What can hang from each mark
K579: K755
K693: K315 K370 K423
K315: K370 K559 K693
K423: K373 K511 K693 K960
K755: K559 K579
K511: K423
K373: K423 K693
K559: K373 K755
K960: K511 K559

In the rows, zero is written as 128.
Known rows, with every way that one mark hangs from another
K960(K511(K423(K373 K693(K315(K370)))) K559): [ 56 123 148  82  98  85 116 180 198 147  66  96  75 164  90 123 159 106
 164  89 110 162 157 158  62  87  99 123]
K559(K373): [111  73 131 134 131 107 138 125 155 131 114 110 165 134 135 140 108 110
 143 126 102 149 129 101 100 126 153 120]
K960(K511 K559(K373(K693))): [105  81 125 147  97  92 110 153 169 101  90 124 128 140 134 173 138 100
 136 108 124 123 154 129  81  97 115 119]
K693(K315 K370): [102 107 118 128 136 121 156 143 133 161 111 109 132 135 130 122 110 104
 139 133  94 173 146 108 125  96 153 127]
K693(K370 K423(K373)): [ 82  75 131  83 138 124 136 105 193 149 108 125 128 106 111 117 110 122
 147 137 103 160 135 104  96 115 169 109]
K373(K423(K693 K960)): [ 55 101 124 150 117 126 131 157 142 177 110 129 149 121  93 120 119 125
 160  80 110 171 147 158 108 137 115 128]
K960(K511 K559(K373(K693(K370 K423)) K755)): [ 91  39 116 120 114  77 133 128 230 116  78 142 107 106 114 159 145  93
 148 114 110 139 201 110  82  84 156  99]
K960(K511 K559(K373(K693(K370)))): [104  71 123 131 107  79 123 144 183 108  84 130 128 131 132 175 132  97
 134 122 129 136 168 119  80  77 129 107]
K579(K755(K559(K373(K423(K511 K960) K693)))): [ 94  61 102 218  47  83 143 128 158 130 100 117 126 109 147 179 116 105
 174  64  94 162 142 128 103 140 130 143]
K423(K373 K511 K693(K315(K559) K370) K960): [ 51 105 150 137  83  86 149 131 184 139  73 117  87 148 103 147 103 101
 183 102  68 181 100 139 115 130 129 122]
K755(K559(K373(K423(K511) K693(K370))) K579): [118  59  99 166  66  74 157 144 167 145 116 133 138 115 112 154 130  83
 178  96 117 143 189  86 125 100 140 141]
K511(K423(K373 K693(K315 K370) K960(K559))): [ 48  99 144 117 103  93 126 145 196 172  78  97 100 135  99 133 122 102
 175  92  96 170 127 156  89 125  98 110]
K755(K559(K373(K423)) K579): [135  75 102 150  94 105 133 135 154 160 132 101 171 127 115 141 135  88
 181  95 122 137 154  83 122 116 146 136]
K315(K559 K693): [128  94 114 138 135 136 116 167 114 127 108 121 108 114 111 126 128 112
 158 114 116 158 153 137 119 104 141 118]
K755(K559(K373(K423 K693(K370))) K579): [149  62  93 161  93  90 137 144 149 163 121 122 157 109 121 144 125  90
 170  93 125 137 187  93 131 103 139 130]
K755(K559(K373(K693(K370 K423))) K579): [145  39  97 134 104 104 151 128 174 158 112 139 121 105 122 142 132 104
 165 110 101 130 189  93 128 108 147 112]
K559(K373(K423(K511 K960) K693) K755(K579)): [ 79  66 103 194  64  94 164 135 172 130  90 138 158 115 100 145 110  71
 189  74 117 153 181 138 128 165 136 151]
K960(K559(K373(K423(K511)) K755(K579))): [ 85  67 102 144  79  78 151 126 189 127 108 115 156 127  88 149 136  62
 190 100 132 136 175  86 115 126 169 133]
K755(K579): [122 107  98 128 117 149 153 144 117 149 119 119 154 128 108 110 112 113
 157 119 130 145 153 115 127 128 151 134]
K960(K511 K559): [ 84 112 117 125 112 121 118 155 158 118 100 116 126 137 114 154 146 109
 138 117 135 141 144 118  77  78 132 118]
K693(K423(K960)): [ 65  85 119 137 132 152 143 132 155 156 105 133 133 111 109 129 122 116
 143 108  99 162 143 140 105 132 134 114]
K373(K423(K511)): [ 57 104 117 146 103 115 142 149 146 141 126 129 145 122 102 124 127 101
 149 108 117 164 158 108 103 104 146 147]
K960(K511 K559(K373(K693(K315)) K755(K579))): [126  89 101 158  77  94 140 152 175 113  80 111 122 150 123 154 140  68
 174  97 114 125 176 129 121 118 130 137]
K373(K693(K370 K423(K511 K960(K559)))): [ 48  69 112 153  95 108 146 143 178 136  85 161  86 105 102 161 136  99
 139 108 105 151 179 142 105 105 120 106]
K559(K373(K693(K423)) K755): [110  38 114 150 128 105 135 126 188 134 105 142 128 100 126 125 117 108
 147 103  83 141 180 115 110 136 158 119]
K693(K315 K370 K423(K373 K511)): [ 52  87 141  96 105 107 161 111 201 142 100 122  98 132 110 125 119  98
 161 139  73 170 130 103 105 112 160 130]
K559(K373(K693)): [124  68 123 161 119 106 127 143 140 126 110 128 149 125 143 139 107 113
 133 111 100 138 150 124 110 131 132 127]
K423(K693(K315) K960(K511 K559(K755))): [ 55 106 123 154  93 105 141 161 186 144  69 113  96 151 100 149 144 104
 173  80  93 167 141 159  97 118 113 121]
K755(K559 K579): [144  96  89 153 100 136 145 150 125 156 128 110 136 122 115 126 130 116
 166 103 120 139 147  92 127 112 144 132]

Rows
[ 60 102 140 130 113 143 133 117 176 154  95 107 119 135 120 129 116 100
 160 112  74 163 100 148 113 153 127 126] : K693(K315 K423(K373 K960))
[ 36 111 128 138  95 112 115 168 173 152  90 126 129 137  84 153 152 111
 162  76 133 158 153 164  79 102  98 117] : K373(K423(K693 K960(K511 K559)))
[134  76 102  88 123 129 137 144 169 136  75 124  86 109  74 102 136  92
 195 104 119 157 187 142 131 131 182 108] : K315(K370 K559(K755(K579)) K693(K423(K373)))
[ 96  73 105 163 103 112 156 119 169 153 101 109 191 117 101 135 108  73
 191  87 126 158 158 121 124 162 157 132] : K559(K373(K423(K960)) K755(K579))
[ 53  96 120 159  89  78 166 170 172 155  59 123  76 160  88 142 142  95
 168  81  80 181 163 154 116 125 129 120] : K423(K511 K693(K315(K370)) K960(K559(K755)))
[118  69 119 160 111  92 115 136 163 154 133 101 161 122 129 148 136  98
 159  95 104 147 139  79 102 101 143 129] : K755(K559(K373(K423)))
[124  56  95 195  83  86 138 117 153 156  96 110 144  96 155 172 105 109
 165  73 105 169 154 124 109 123 146 121] : K579(K755(K559(K373(K423(K960) K693(K370)))))
[ 61  89 138  90 108 124 121 156 197 124  50 125  81 136  83 157 163  99
 170 108 132 164 153 188  69 110 117  98] : K315(K370 K693(K423(K373 K960(K511 K559))))
[ 58  64 129 175  89  79 153 134 172 135  92 142 153 117 119 162 107  83
 154  98 110 167 166 133 104 125 125 132] : K559(K373(K423(K511 K960) K693(K370)))
[115  57 115 146 123  85 125 120 184 124 102 104 149 125 125 153 124  93
 154 113 108 138 141  91 101 121 168 108] : K960(K559(K373 K755))
[ 94 139 134 162  85 111 108 171 146 113  46 112  85 158 127 150 124  88
 147  80  97 164 129 178 105 110 101 131] : K423(K373(K693(K315(K370 K559))) K960(K511))
[ 98  31 102 128  94  88 190 116 205 130  94 157 120 102 100 130 116  89
 175 118  99 147 209  99 123 130 175 125] : K559(K373(K693(K370 K423(K511))) K755(K579))
[ 51  97 141 112  97 120 147 120 189 134 108 118  98 140 114 123 126 100
 161 126  68 158 117 115 107 129 146 140] : K693(K315 K423(K373 K511))
[ 48  99 150 116 110 106 145 141 188 175  84 102 112 131 103 114 103 114
 177  94  85 187 127 158  92 139 104 123] : K511(K423(K373 K693(K315 K370) K960))
[146  52  94 149 112  94 167 125 164 137  95 131 156 107 120 128  95  96
 166 113 118 147 190 107 133 135 172 124] : K559(K373(K693(K370)) K755(K579))
[ 30  88 144 118  95 114 167 108 203 145  83 123 102 132 108 141 113  91
 168 126  71 180 115 129 106 134 142 126] : K693(K315 K370 K423(K373 K511 K960))
[ 64  95 132 185  83  80 152 166 145 145  75 127 127 157 124 155 128  65
 149  82  87 174 170 160 120 129 108 147] : K559(K373(K423(K511 K960) K693(K315(K370))))
[ 98  41  97 144  80  90 156 127 201 118  96 147 107 114  97 147 140  79
 174 104 104 118 197 109 122 134 153 122] : K960(K559(K373(K693(K423(K511))) K755(K579)))
[ 85  71 130 114 109  88 131 142 200 129  82 130  96 138 129 165 154  81
 140 123  93 138 180 124  95  74 123 109] : K960(K511 K559(K373(K693(K315 K370 K423))))
[108  85 127 143 126  98 103 134 149 134 120 107 163 123 123 141 123  84
 151 101 110 145 143  95 109 103 153 120] : K315(K559(K373(K423)))
[148  70  99 124 122  95 140 159 144 144  86 113 139 120  82 122 138  63
 195  90 137 162 210 129 136 117 177 118] : K315(K370 K559(K373(K423) K755(K579)) K693)
[ 45  87 127 115 109  89 161 151 167 165 115 143 128 119  83 118 121 121
 160 109 109 179 177 114 102  97 148 131] : K373(K423(K511 K693(K370)))
[117  82 115  99 150 133 128 173 132 148  89 137  79 114  92 115 151 106
 148 113 109 166 195 146 116  88 154 100] : K315(K370 K559 K693(K423))
[127  97 100 143 139 107 129 157 139 136  87 116 113 119 107 115 121 104
 140  98 108 167 173 105 116  94 179 111] : K315(K370 K559(K755))
[ 79 114 114 162 118  97 131 175 144 180  73 114 104 137  89 115 132  87
 169  56  82 189 175 157 135 117 137 122] : K373(K423(K693(K315(K370 K559(K755))) K960))
[ 61  77 137 108 128 131 141 102 195 153  90 125 132 108 109 133 104 116
 156 123 101 169 121 130  96 135 151 104] : K693(K370 K423(K373 K960))
[ 31  89 138 119  88 102 149 110 211 140  78 118  90 137 105 162 132  80
 167 124  84 164 116 127 102 119 134 112] : K693(K315 K370 K423(K373 K511 K960(K559)))
[133  64 103 137 114 110 164 118 166 134 107 110 171 125 114 126 104  96
 177 114 117 145 155  95 123 148 180 129] : K559(K373 K755(K579))
[133  96  96 175 124 103 130 154 137 140  95 123  97 110 131 120 108  92
 143  98  82 161 176 114 145  94 157 126] : K373(K693(K315(K559(K755)) K370))
[104  64 110 125 109  95 155 134 176 166 115 121 171 123  86 110 115 100
 193  88 113 151 179 114 123 151 165 131] : K559(K373(K423(K693)) K755(K579))
[ 87 120 131 181  92 123  94 160 148 133  84 100  97 119 129 128 111  88
 160  69  87 155 124 165 110 134  83 138] : K511(K423(K373(K693(K315(K559))) K960))
[117  71 100 138 113 106 150 122 165 150 119 108 187 117 102 119 114  80
 182 100 128 149 173  95 125 142 176 136] : K559(K373(K423) K755(K579))
[ 91  83 133 121 109  94 120 137 184 106  93 108 144 148 126 173 142  95
 147 123 127 135 134 107  70  91 135 112] : K960(K511 K559(K373))
[ 81 101 134 107 122 136 126 120 173 151 113 109 116 134 123 112 121 108
 153 124  74 153 116 121 113 131 146 131] : K693(K315 K423(K373))
[ 54  97 119 167  89 114 141 144 155 123  93 125 120 134 109 166 130  98
 150 107 115 155 126 130  98 121 121 121] : K423(K511 K960(K559))
[ 63  81 143 136 105  88 159 139 177 135  64 121  90 157 115 161 143  64
 157 104  64 172 149 129 114 113 139 111] : K693(K315(K370 K559(K373)) K423(K511 K960))
[ 79 113 109 182 112 124 134 159 122 174 100 125 138 119 124 131 111  88
 140  89 102 175 170 157 136 114 110 139] : K373(K423(K960) K693(K315 K370))
